Each row comes from the steps of one path. Every step used is in the known rows, and no mark comes twice. Write the path behind each row, first mark first.
In the rows, 128 means zero.
Known rows
R-X-Q-J-A: 83  109  93  144  140  149  127  125  127  151  124  105  110  140  143  136  165  100  143  108  141  124  125  154  83
Q-J: 117  120  138  160  123  108  148  93  131  82  131  83  149  100  131  127  157  118  132  152  69  105  139  86  115
J-R-Q-X: 121  139  114  134  169  187  158  134  155  113  104  131  151  84  127  116  114  188  97  113  118  137  168  164  133
W-X-Q: 128  182  139  77  117  114  99  111  156  152  137  140  132  135  133  99  83  76  154  142  131  94  135  101  135
B-N-A: 168  135  146  118  139  92  100  125  92  87  148  111  111  112  130  194  105  153  173  162  107  130  127  91  118
R-Q-A: 161  102  167  151  134  164  120  112  114  78  87  121  168  103  102  124  182  134  89  82  95  131  154  148  122
W-X: 160  182  141  105  121  104  125  82  165  103  112  106  136  133  103  120  63  69  149  185  105  89  159  63  123
Z-R-N-B: 174  134  108  153  118  131  123  74  175  40  80  120  89  149  43  153  127  161  150  129  130  87  93  123  175
N-A-X-Q: 144  92  163  116  82  89  93  136  99  171  149  184  101  137  121  137  82  136  140  114  144  172  108  128  150
W-X-Q-R: 100  191  138  103  128  123  133  125  125  175  159  140  178  132  187  96  129  106  141  118  123  91  116  101  138
W-X-A: 145  182  137  77  110  107  109  140  150  118  142  132  124  142  122  114  102  62  152  195  120  114  152  109  116
Z-R-X: 192  95  131  152  96  132  137  111  155  125  127  98  112  136  64  138  128  126  118  215  169  96  99  109  139
R-Q-J-A: 117  109  103  142  131  159  143  119  120  68  101  80  106  102  116  155  172  126  115  103  113  140  135  140  99
J-A: 150  170  103  119  130  114  110  129  142  50  85  120  113  157  91  136  95  91  148  153  130  120  142  114  104
B-N-A-X-W: 138  127  152  59  115  78  99  148  82  146  182  176  114  142  157  225  102  121  141  119  142  171  55  123  113
A-X-Q: 134  114  170  110  84  86  114  139  123  185  140  179  134  125  121  104  109  107  102  112  143  156  116  124  148
J-Q-R: 121  173  154  145  95  139  150  173  131  89  129  122  154  150  157  117  137  137  119  150  96  134  87  114  143
B-N-A-X-Q: 132  102  162  95  104  74  93  149  80  194  168  169  112  117  155  168  106  141  141  107  145  171  111  129  134
J-R: 142  194  111  122  126  133  115  162  153  104  116  130  124  165  109  79  65  127  132  173  140  107  169  107  132
J-R-Q-A: 137  134  131  144  144  189  111  151  120  102  87  123  154  139  117  92  151  148  92  84  126  126  183  168  115
X-Q-J-R-N-A: 98  106  80  139  174  148  111  136  115  146  138  129  78  148  150  113  91  173  173  103  150  133  144  144  149
B-N: 157  164  159  110  142  85  128  129  121  103  138  106  155  95  127  160  140  117  126  160  106  108  135  85  118
Z-R-Q-J-A-X: 128  69  102  133  75  123  145  125  113  115  114  88  86  117  103  170  159  139  93  125  151  159  112  141  109
R-Q: 190  111  173  136  109  150  142  126  140  89  116  121  128  80  74  123  139  138  81  126  124  143  125  119  158

Write each row's path
122  141  135  112  151  120  132  143  138  98  135  158  163  102  140  127  146  131  128  162  90  139  149  158  113 => Q-X-A
127  97  149  146  161  101  175  127  115  204  138  173  168  108  153  96  146  134  82  67  150  154  107  128  180 => A-X-Q-R-N
153  103  130  122  88  135  107  137  148  173  148  133  107  140  96  113  140  124  125  169  190  97  83  141  147 => Z-R-X-Q
133  126  117  124  176  128  133  103  108  160  144  141  120  136  163  131  91  145  174  101  139  125  114  111  164 => W-X-Q-R-N-A
74  145  88  120  124  127  106  133  122  102  118  109  113  142  153  128  155  98  159  103  115  115  127  141  85 => X-Q-J-A
90  101  66  129  110  150  114  132  131  137  127  85  89  153  132  144  174  117  152  141  167  102  97  158  91 => Z-R-X-Q-J-A
114  136  151  127  133  129  77  124  114  116  105  150  171  142  144  95  160  107  136  82  103  103  146  151  111 => X-Q-A
94  151  138  100  121  143  123  181  154  86  126  150  133  132  151  131  136  129  134  165  88  161  122  179  117 => J-Q-X-A
95  168  104  69  171  191  130  160  148  115  140  172  148  117  162  150  123  159  101  92  140  138  90  187  121 => J-R-Q-X-W
108  136  104  158  144  130  148  110  130  144  93  184  124  158  118  146  152  152  122  17  139  151  96  168  156 => J-A-X-Q-R-N-B
168  67  154  168  147  88  172  106  87  158  131  158  127  124  124  154  94  164  113  107  130  184  119  102  170 => Q-R-N-A-X
104  122  106  145  128  158  146  178  136  181  166  120  122  153  134  96  161  116  110  179  150  136  156  163  102 => Q-J-R-X-A
152  155  100  140  182  138  147  135  168  116  94  131  116  149  95  79  68  126  118  141  157  115  170  112  164 => J-R-N
126  67  108  166  148  107  153  112  108  166  127  130  88  140  128  142  71  165  131  120  135  176  157  114  146 => Q-J-R-N-A-X
169  60  163  140  81  128  126  121  102  125  100  127  138  114  92  141  167  140  68  104  138  154  129  147  131 => Z-R-Q-A-X
80  147  124  110  118  119  123  90  142  153  151  95  138  114  172  112  136  88  159  126  92  90  138  99  110 => W-X-Q-J
160  114  162  187  141  139  186  116  125  167  145  127  185  118  124  124  161  131  94  152  131  121  115  106  138 => Q-R-X
86  121  134  134  114  116  119  116  122  129  153  109  145  106  159  112  172  119  137  116  92  109  119  118  122 => X-Q-J
58  132  99  108  129  115  105  170  85  210  180  126  102  139  200  142  117  168  153  106  142  150  146  143  105 => B-N-A-X-Q-J-R
189  93  134  153  167  115  126  94  125  76  109  130  93  129  83  147  74  152  160  140  126  142  131  97  165 => R-N-A
133  83  158  162  119  150  163  102  126  94  133  79  137  62  118  135  188  152  91  113  87  132  126  115  132 => R-Q-J
117  164  152  128  119  120  131  150  108  154  158  158  182  124  174  90  165  134  121  108  123  109  99  122  150 => X-Q-R
104  142  90  142  134  121  129  113  128  58  101  81  118  139  128  147  142  99  150  140  98  115  146  113  82 => Q-J-A
118  131  126  97  96  92  101  150  121  166  116  175  111  153  121  121  100  88  119  100  162  164  121  145  121 => J-A-X-Q
112  117  108  179  145  164  166  127  147  172  134  95  128  143  124  105  126  132  114  164  138  114  164  121  109 => Q-J-R-X
66  171  73  96  130  129  109  109  137  122  119  91  110  152  164  129  125  73  174  115  119  100  144  125  78 => W-X-Q-J-A
156  96  127  126  134  162  151  103  150  78  106  104  139  64  101  155  155  191  103  148  118  114  116  149  144 => Z-R-Q-X
121  145  122  125  128  160  117  166  154  212  145  160  120  160  122  75  102  123  116  137  189  120  139  151  133 => J-R-X-Q
